Each row comes from the steps of one path. Every step used is in the known rows, and no mark comes twice. Write the path behind each row, first mark first.
Known rows:
lasepef/vilen/fomed: [-0.110 -0.383  2.704  1.908 -2.671  1.293 -1.018  3.131  2.749  1.994
  1.550  1.125 -0.510  0.349 -1.185  2.027 -0.304 -0.476  0.066 -2.238
 -1.118 -0.369  0.846 -1.865  0.706]
disu/rarotu/lasepef/vilen/fomed/panura/burozu: [-0.166  1.288  7.873  4.987 -1.505  0.107  1.607  2.224  1.084  2.528
  2.886  5.581 -0.605  1.117 -2.336  0.349 -1.349  1.037  0.048 -1.036
 -3.527 -1.514  1.557 -3.424  0.596]
rarotu/lasepef/vilen/fomed: [-1.005  0.567  3.178  2.248 -2.005 -2.697  1.645  2.583  4.598  2.078
  3.111  0.439 -1.118  0.720 -0.093  1.504 -1.064  2.249  0.096 -2.524
 -0.905 -1.466  1.703 -3.116  1.177]
fomed/panura/lasepef/dugu/burozu/rarotu: [ 7.370 -0.698  5.315  1.188 -4.326  5.401  4.844  0.386 -7.126  3.433
  2.305  7.236 -0.367  2.239 -1.140 -1.037 -1.174  3.544  0.317  3.559
 -4.424 -2.574  2.660 -3.750  3.534]
lasepef/dugu/disu/rarotu: [ 2.387  3.062  0.789  1.070 -3.546  1.121 -7.043  4.324 -2.136  0.146
  0.093  7.760 -0.192  1.663  1.528 -0.756 -0.473 -0.772 -2.179  1.226
 -0.545 -0.332  3.149 -3.109  4.279]
burozu/rarotu: [ 1.444 -0.207  2.278 -1.228 -1.589  1.414 -0.543  0.256 -0.918  2.021
  0.731  5.220 -0.587  2.535 -0.474  0.470  0.339  1.570 -0.604  0.538
  0.281 -1.410  1.272 -1.371  1.313]
lasepef/vilen/burozu/rarotu/disu: [ 1.770  0.031  3.415 -0.420 -3.551  0.643  2.717  1.988 -5.260  3.009
  1.234  3.982 -2.336  4.550  0.087 -2.304 -1.936  0.450 -1.208 -0.847
  0.340 -2.596 -3.639 -2.597  1.669]
fomed/panura/disu: [ 1.644  0.944  4.626 -1.205 -4.524  1.901  2.232 -1.171  0.824  2.508
  0.995  0.508 -0.628  0.352  2.742  1.326  0.820 -1.361 -1.395 -1.258
 -4.849 -1.124  0.645 -4.276  1.597]
panura/lasepef/vilen/disu/rarotu: [ 3.284  1.638  0.932  3.678 -4.559 -0.862 -3.824  3.191 -1.085  3.036
  2.372  3.547 -0.560 -2.220  0.763  0.107 -1.184  0.759 -1.953 -0.318
 -4.458 -0.751 -0.205 -1.514  0.125]
dugu/disu/rarotu/lasepef/vilen: [ 0.197  2.925  1.796  2.633 -3.250 -4.471 -3.863  1.580 -0.821  0.899
  2.156  4.688 -1.173  0.387  2.462 -1.769 -1.756  0.953 -2.337  1.336
 -0.286 -1.170  0.864 -5.177  2.479]
fomed/dugu/burozu/rarotu/lasepef/vilen/disu: [ 5.273  1.494  5.329  2.099 -5.087 -1.586  4.347  2.677  0.279  4.968
  3.453  2.383 -0.838  2.093  2.119 -3.145 -2.739  2.162 -1.916  0.007
 -0.959 -4.099 -2.148 -6.055  3.763]
burozu/rarotu/disu: [ 1.409  0.786  0.716 -2.828 -3.231 -0.212  0.531  1.195 -2.985  2.071
  0.290  5.487 -1.137  4.274  1.672 -0.068 -0.899  1.395 -2.088  0.015
  0.839 -2.082  0.178 -1.200  1.312]
vilen/disu/rarotu/lasepef/dugu: [ 2.094  4.149  1.155  2.094 -2.184 -2.128 -3.406  5.718  3.238  2.522
  2.077  6.322 -0.457  0.980  1.869 -0.450 -1.290  1.846 -2.201 -2.221
 -0.943 -2.318  3.898 -2.175  3.552]
fomed/panura/lasepef: [ 2.662  0.847  4.116  0.311 -2.819  2.071  2.641 -1.218 -2.014  2.815
  2.030 -0.231 -0.719 -0.050  0.660  1.242  0.281  1.532 -1.473  1.205
 -4.818 -0.720  2.067 -1.666  0.270]
disu/rarotu/lasepef: [-1.296  2.020  3.235  0.580  1.004 -3.109 -2.049  1.938  2.666  1.734
  1.465  4.316 -0.926  0.987  0.237  0.370 -0.149  1.960 -0.649  0.713
  1.213 -1.297  4.275 -2.340  1.318]
lasepef/vilen/disu/rarotu: [ 1.369  2.509  1.303  2.612 -3.436 -0.003 -5.205  3.925  1.141  2.905
  0.983  4.428 -0.319 -0.473  0.668 -0.567 -0.998 -1.695 -2.080 -1.574
 -1.104 -0.955 -0.251 -1.780  1.023]
fomed/panura/disu/rarotu/lasepef: [ 0.022  1.931  5.781  0.424 -3.107 -1.618 -0.185  0.008  2.478  2.785
  2.276  5.476 -0.903 -0.010  2.768  0.732  0.186  1.083 -0.453 -0.585
 -3.863 -1.894  2.712 -4.478  1.823]
rarotu/lasepef/vilen: [ 0.732  1.294  2.330  1.101 -0.893 -3.110  1.952 -1.033  1.903  2.850
  2.560 -0.962 -2.130  0.394  0.501 -1.135 -1.340  1.826 -1.439 -1.535
  0.256 -2.315  0.822 -4.904  1.506]
dugu/burozu/rarotu/disu: [ 2.150 -0.315  2.443 -2.945 -3.456  0.021  5.525  2.334 -5.124  1.793
 -0.338  5.064 -0.431  4.788  1.400 -0.704 -1.670  1.006 -1.712  3.728
  1.212 -2.300  0.824 -2.725  2.130]
disu/rarotu/lasepef/dugu/burozu: [ 2.445  1.686  4.243  1.301  0.233 -0.962  1.152  3.847 -0.609  1.780
  1.230  6.038 -0.722  1.847 -0.879 -1.461 -1.493  2.055 -0.188  3.002
  1.239 -2.384  5.716 -5.067  4.311]
rarotu/lasepef: [-0.310  1.771  2.476 -0.754 -0.025 -3.484  2.566  0.205  2.855  1.922
  1.677 -1.006 -1.215  1.437  1.424  0.552 -0.340  2.273 -1.578 -0.123
  0.318 -1.705  3.332 -3.119  1.408]
dugu/lasepef/vilen/disu/rarotu: [ 3.052  2.560  1.114  2.616 -4.157 -0.091 -3.659  3.094  2.635  2.219
  2.429  3.095  0.524 -0.012  2.064 -1.131 -1.343  0.965 -2.570  2.644
 -2.179  0.200  1.550 -2.076  0.882]
lasepef/vilen: [ 1.570  0.596  1.893  0.665 -1.559  0.635 -0.617 -0.695 -0.008  2.508
  1.001 -0.618 -1.609  0.070 -0.547 -0.755 -0.564 -0.838 -1.304 -1.128
 -0.109 -1.077 -0.081 -3.827  1.173]

Write each row's path:
[ 3.543  0.133  3.377 -0.437 -4.158  0.660  4.138  1.202 -3.762  2.675
  2.689  2.689 -1.611  4.994  1.393 -2.833 -2.224  3.212 -1.801  3.447
 -0.814 -1.354 -1.858 -3.046  1.588]  dugu/lasepef/vilen/burozu/rarotu/disu
[ 3.744  2.427  0.726  0.238 -4.662 -2.024 -0.629  1.856 -1.778  1.045
  2.504  7.272 -0.879  3.486  3.029 -1.538 -1.524  4.239 -2.118  0.408
 -1.085 -2.670  1.980 -4.354  5.062]  burozu/rarotu/lasepef/dugu/disu
[ 1.922  0.192  2.610  1.265 -1.696 -1.941  1.004 -1.464  0.026  3.321
  3.171  4.586 -2.154  1.726 -0.142 -1.709 -1.569  3.779 -0.361 -0.981
  0.209 -3.031 -0.134 -4.406  1.794]  burozu/rarotu/lasepef/vilen
[ 3.504  1.188  2.058  0.140 -1.385 -0.343  0.153  0.792  0.341  2.744
  2.628  6.978 -1.621  3.100 -0.125 -1.161 -1.078  4.836 -0.278 -1.393
  0.172 -3.277  3.033 -3.933  4.004]  burozu/rarotu/lasepef/dugu
[ 4.357  1.110  7.039  1.411 -1.848  2.231  1.943  0.764  1.113  3.650
  3.273 -4.696 -1.430  2.354  0.300 -2.775 -0.710  0.578 -1.490  2.171
 -1.423 -0.323 -1.134 -5.172  2.447]  fomed/dugu/lasepef/vilen/burozu
[ 3.085  1.346  3.558 -0.111 -0.697 -1.434  5.838  2.225 -0.043  2.177
  1.469  0.877 -1.020  2.370  0.339 -1.375 -1.621  2.337 -1.110  2.105
  0.436 -2.728  4.709 -5.640  4.431]  rarotu/lasepef/dugu/burozu
[ 1.469  2.826  1.116  1.869 -3.640 -4.153  2.242  2.008  3.388  3.441
  2.805 -1.355 -1.112  0.081  2.974 -0.986 -1.805  1.250 -3.077 -2.638
 -1.600 -2.556 -0.223 -3.664  1.500]  rarotu/lasepef/vilen/disu
[-0.291  2.392  6.550  5.199 -4.813 -1.707  0.824  3.130 -0.824  0.964
  2.752  6.232  0.100  1.394  0.645 -0.154 -1.720  0.509 -2.033  0.760
 -4.787 -0.977  0.643 -4.272  1.669]  dugu/disu/rarotu/lasepef/vilen/fomed/panura/burozu
[-0.632  1.462  5.654  2.777 -2.857 -0.005  2.587  1.794  3.733  3.065
  3.614  1.785 -1.038  0.905 -0.025  1.116 -1.112  1.654  0.266 -2.844
 -2.351 -2.005  1.756 -3.100  1.221]  rarotu/lasepef/vilen/fomed/panura
[ 2.968  0.806  6.801  2.786 -2.795  2.592  4.686  2.386  0.078  2.715
  3.236  8.539 -0.339  4.310 -1.886  0.471 -1.123  4.378  0.022 -1.909
 -4.389 -3.014  2.613 -3.063  3.206]  vilen/fomed/panura/burozu/rarotu/lasepef/dugu
[ 3.362  0.915  5.941  3.929 -6.051 -2.056  1.769  2.227 -0.570  1.898
  3.777  4.240 -0.680  3.158  1.230 -1.048 -1.983  2.673 -2.205 -1.112
 -3.901 -2.187 -2.686 -6.070  3.246]  panura/burozu/rarotu/lasepef/vilen/fomed/dugu/disu
[ 1.258  1.754  5.690  2.355 -3.755 -1.238 -0.964 -1.272  1.336  3.835
  3.109  5.193 -1.940 -0.956  1.840 -0.884 -0.915  0.596 -0.178 -1.803
 -4.099 -2.510  0.216 -6.457  1.976]  fomed/panura/disu/rarotu/lasepef/vilen
[ 1.675  0.778  7.759  2.356 -4.637  1.068  2.782  5.681  1.910  2.212
  2.627  8.748  0.189  1.219  0.955  1.576 -0.908  1.525  1.467  0.541
 -4.992 -2.181  4.966 -5.379  4.521]  vilen/fomed/panura/disu/rarotu/lasepef/dugu/burozu
[ 1.483  3.089  3.765  0.594 -3.441  0.317 -7.065  3.521 -0.338  1.101
  0.404  4.086  0.005  1.504  2.630 -0.418  0.155 -2.039 -2.579  1.292
 -0.165 -0.014  0.940 -3.469  3.311]  fomed/dugu/disu/rarotu
[-0.975  3.220  2.014  0.685 -2.390 -4.922 -2.846  3.022  0.515 -0.081
  1.282  4.976 -0.183  1.323  3.309 -0.065 -0.575  1.304 -2.591  2.598
 -0.176 -0.612  3.265 -3.058  2.381]  dugu/disu/rarotu/lasepef
[ 1.315  3.133  7.030  3.572 -2.942 -2.891 -2.529  3.895 -0.786  2.557
  2.954  1.919 -1.654  1.898  2.003 -3.268 -1.534 -0.171 -1.877  0.344
 -0.499 -1.620 -1.956 -5.939  3.891]  fomed/dugu/disu/rarotu/lasepef/vilen/burozu
[ 0.063  0.120  5.627 -0.317 -0.162 -2.242  4.723  2.106 -0.360  2.549
  2.305  3.479 -1.352  4.032  0.038 -0.636 -0.342  3.723  0.069  0.718
  0.349 -2.384  0.846 -2.137  1.868]  vilen/burozu/rarotu/lasepef
[ 2.412  1.880  2.770  0.726 -2.417 -2.119 -2.823  1.972  2.687  2.084
  2.148  6.386 -1.698  0.104  1.840  0.016 -0.497  2.115 -0.439 -1.862
 -2.966 -2.294  3.587 -5.708  4.071]  panura/disu/rarotu/lasepef/dugu
[ 3.967 -1.888  4.629  2.326 -2.775  1.244  2.558  0.269 -5.624  3.371
  2.978  2.843 -1.999  1.166 -1.771 -1.211 -0.865  3.082  0.255  1.028
 -3.658 -1.518 -2.384 -2.800  0.765]  panura/lasepef/vilen/burozu/rarotu
[ 2.493  3.600  0.484  0.183 -3.761 -3.157  0.259  2.194 -0.068  0.508
  1.964  1.872 -0.961  2.290  3.696 -1.009 -1.293  2.264 -3.286  0.047
 -1.203 -1.867  2.991 -4.807  4.720]  rarotu/lasepef/dugu/disu
[ 1.386  2.866  2.435  1.474  0.567 -1.082 -3.824  2.786  1.904  2.194
  1.821  6.537 -1.404  1.315 -0.524 -0.726 -0.841  2.511 -0.397 -0.727
  0.737 -2.084  5.138 -3.561  3.631]  disu/rarotu/lasepef/dugu
[ 4.778 -0.179  6.609  1.452 -2.306 -0.630  4.070 -0.343 -0.941  4.623
  3.166  2.655 -1.845  2.401 -0.211 -3.350 -2.220  2.605 -0.287  1.346
  0.951 -3.851 -0.912 -7.461  3.875]  fomed/dugu/burozu/rarotu/lasepef/vilen
[ 1.525 -0.691  6.000  2.278 -6.682 -0.112  2.773  0.592  2.075  3.683
  4.512  7.037 -1.105  0.974  1.750  1.346 -0.953  3.322  1.204 -3.460
 -5.962 -2.881 -0.963 -4.991  2.070]  burozu/rarotu/lasepef/vilen/fomed/panura/disu
[ 2.308 -0.032  5.331  1.821 -5.722  3.212  4.186  1.575 -4.266  2.715
  1.803  6.705 -0.794  4.267 -1.041  0.049 -2.032  0.614 -1.414 -1.968
 -3.946 -2.247 -2.538 -2.528  0.680]  lasepef/vilen/fomed/panura/burozu/rarotu/disu
[-1.415  1.729  6.308  4.160 -2.111  0.240 -2.088  3.375  3.406  3.050
  3.337  6.987 -0.665  0.516 -1.069  1.011 -0.991  1.361  1.231 -1.906
 -1.548 -1.423  2.479 -2.219  1.188]  disu/rarotu/lasepef/vilen/fomed/panura
[ 1.594 -0.646  4.453 -0.968 -1.151 -2.405  6.699  0.924 -1.323  2.157
  1.636  4.244 -0.439  3.148  0.366 -0.773 -1.191  3.738 -0.394  4.106
  0.872 -2.908  2.790 -3.993  2.395]  dugu/burozu/rarotu/lasepef
[-1.039  3.002  5.124  2.320 -3.703 -3.071 -4.687  6.836  4.047  0.737
  2.546  5.245  0.394  1.841  3.017  1.740 -0.266  1.040 -1.294 -0.106
 -1.138 -0.317  2.692 -2.699  3.313]  vilen/fomed/dugu/disu/rarotu/lasepef
[ 0.961  1.859  4.519  3.793 -5.304  1.118 -8.182  5.859  1.065  1.310
  1.829  5.577  0.051  0.639  0.921  0.547 -0.594 -2.068 -0.927 -1.179
 -1.486  0.239 -0.579 -3.480  3.002]  lasepef/vilen/fomed/dugu/disu/rarotu
[-1.871  1.029  6.760  1.671 -4.047 -1.246 -0.126  3.834  4.942  1.922
  2.853  7.077 -0.045  0.272  2.141  3.506  0.493  1.480  0.851 -1.656
 -5.116 -1.140  3.479 -2.732  1.494]  vilen/fomed/panura/disu/rarotu/lasepef
